Every row comes from one small tree of marks. The marks that hang from a mark follow it in brackets, in alphabetical order. Every link used is in the known rows. Which tree was each row made from?
In the rows, zero is written as 128.
Known rows:
L[R[T]]: [139 133 103 117 131 123 129  66  70 150  81 217 169  96 154 177 148 133]
N[P]: [110 137 117 110  92 101 115 146 132 137 147 139 114 109 126 131 117 117]
T[R]: [141 120 119 113  79 138  88  88  85 110  99 184 175  97 198 162 126 103]
J[N[P T[Q R]]]: [152 155 146 132 138  86 170 147 137 104 150 154 118 149 131  85 139 132]
S[J[N] T]: [131  53 170 128 135 137 139 165 163 103 110  94 117 106 119 107 183 188]
B[P]: [ 92 134 106 101  76 150 120 137  98 150 126 143 105 118 107 147  86  94]
B[P[N Q[T]]]: [ 94 160  75 139 108 211 112 132 144 175 142 101 108 180 107 144  56  97]
N[P T]: [125 156 129 135 132  99 133 134 128 153 159 127 114 107 127 153 106  96]
P[N[T[R]] Q]: [144 167  84 140 153 200 102  84 150 168 157 104 146 171 161 165  55  98]
S[J T]: [119  50 156 119 129 146 114 140 149 128  95  93 135  89 135 137 169 167]
S[J[N[T[Q]]]]: [172  99 144 124 135 127 157 146 125  87 139 104 109 137 104 107 157 176]
B[P[Q[T[R]]]]: [ 93 152  87 137  90 194  94 133 120 158 136 131 128 153 128 143  80  68]
T[Q R]: [153 126 122  91 112 113 123  76  94 117  88 189 177 141 192 103 146 113]
J[N[P T] S]: [124 151 168 149 154  60 159 155 121  93 155  99  84 110  67 121 134 143]
N[P T[R]]: [120 163 125 141 116 106 118 123 117 140 138 152 147 106 162 153 102  85]
R[T]: [133 129 117 136 147 118 117  91  74 148  90 173 132  94 160 175 178 129]
L[R]: [146 119 109  95  99 132 124  75  90 137 107 199 167  99 146 168 117 127]
S[J[N[P]] T[Q R]]: [121  79 166 123 138 111 152 167 173  99  89 118 146 142 136  54 184 183]

Write each row's tree:
[113 151  99 142 112 142  95 148 161 151 165 115 121 144 131 127 113  98] : N[P[Q[T]]]
[108  82 155 140 121 142 120 176 178 102 111 104 143 124 138  91 161 165] : S[J[N[P[Q]]] T[R]]
[ 93 171  80 123 120 196 123 128 137 185 157 101 101 170  98 151  33  85] : B[P[N[T] Q]]
[ 91 174  79 127 113 200 116 123 130 179 146 113 118 170 115 149  32  79] : B[P[N[T[R]] Q]]
[146 137 170 149 149  84 145 117  92  79 126 122 116 102 108 141 143 135] : J[N[T[R]] S]
[166  99 142 136 116 138 139 144 118  79 133 114 123 121 124 128 149 166] : S[J[N[T[R]]]]
[128  54 158 103 151 129 138 132 154 132  88  97 137 119 129  96 183 174] : S[J T[Q]]
[145 136 105 107 148 111 147  61  74 153  75 221 170 118 150 148 158 138] : L[R[T[Q]]]
[147 106 126 144 110 145 130 177 154  88 154  90 106 148  99 102 150 172] : S[J[N[P[Q[T]]]]]
[132 162 130 120 155  81 158 126 135 157 152 131 117 138 122 111 119 103] : N[P T[Q]]
[171 102 143 128 127 130 151 140 120  81 129 117 125 136 121 108 155 170] : S[J[N[T[Q R]]]]
[122 102 184 127 159  72 151 127 126  88  93 122 124 113 112  91 179 159] : J[N S[T[Q R]]]
[128 159 165 144 159  52 165 142 117  87 134 119 109 131  88  91 142 139] : J[N[P T[Q R]] S]
[125  98 188 122 171  68 161 135 133  97 108 105 101 114  87  91 180 169] : J[N S[T[Q]]]
[118 172 110 139 146 128 117 137 151 168 188 110 116 133 121 143  85  73] : N[P[Q] T]
[146 148  80 157 149 215  95  97 168 164 150  87 131 186 149 156  89 125] : P[N Q[T]]
[145 100 135 123  98 122 139 177 139  81 147 104 101 130  95 105 149 181] : S[J[N[P]]]
[111 154 100 146 105 144  88 142 155 143 155 128 137 143 147 127 111  92] : N[P[Q[T[R]]]]
[107  94 167 108 161  82 124  99 114 132  87 105 127  89 112 132 162 136] : J[S[T[Q]]]
[116 179 107 147 130 134 102 127 140 155 166 134 148 131 157 144  81  63] : N[P[Q] T[R]]
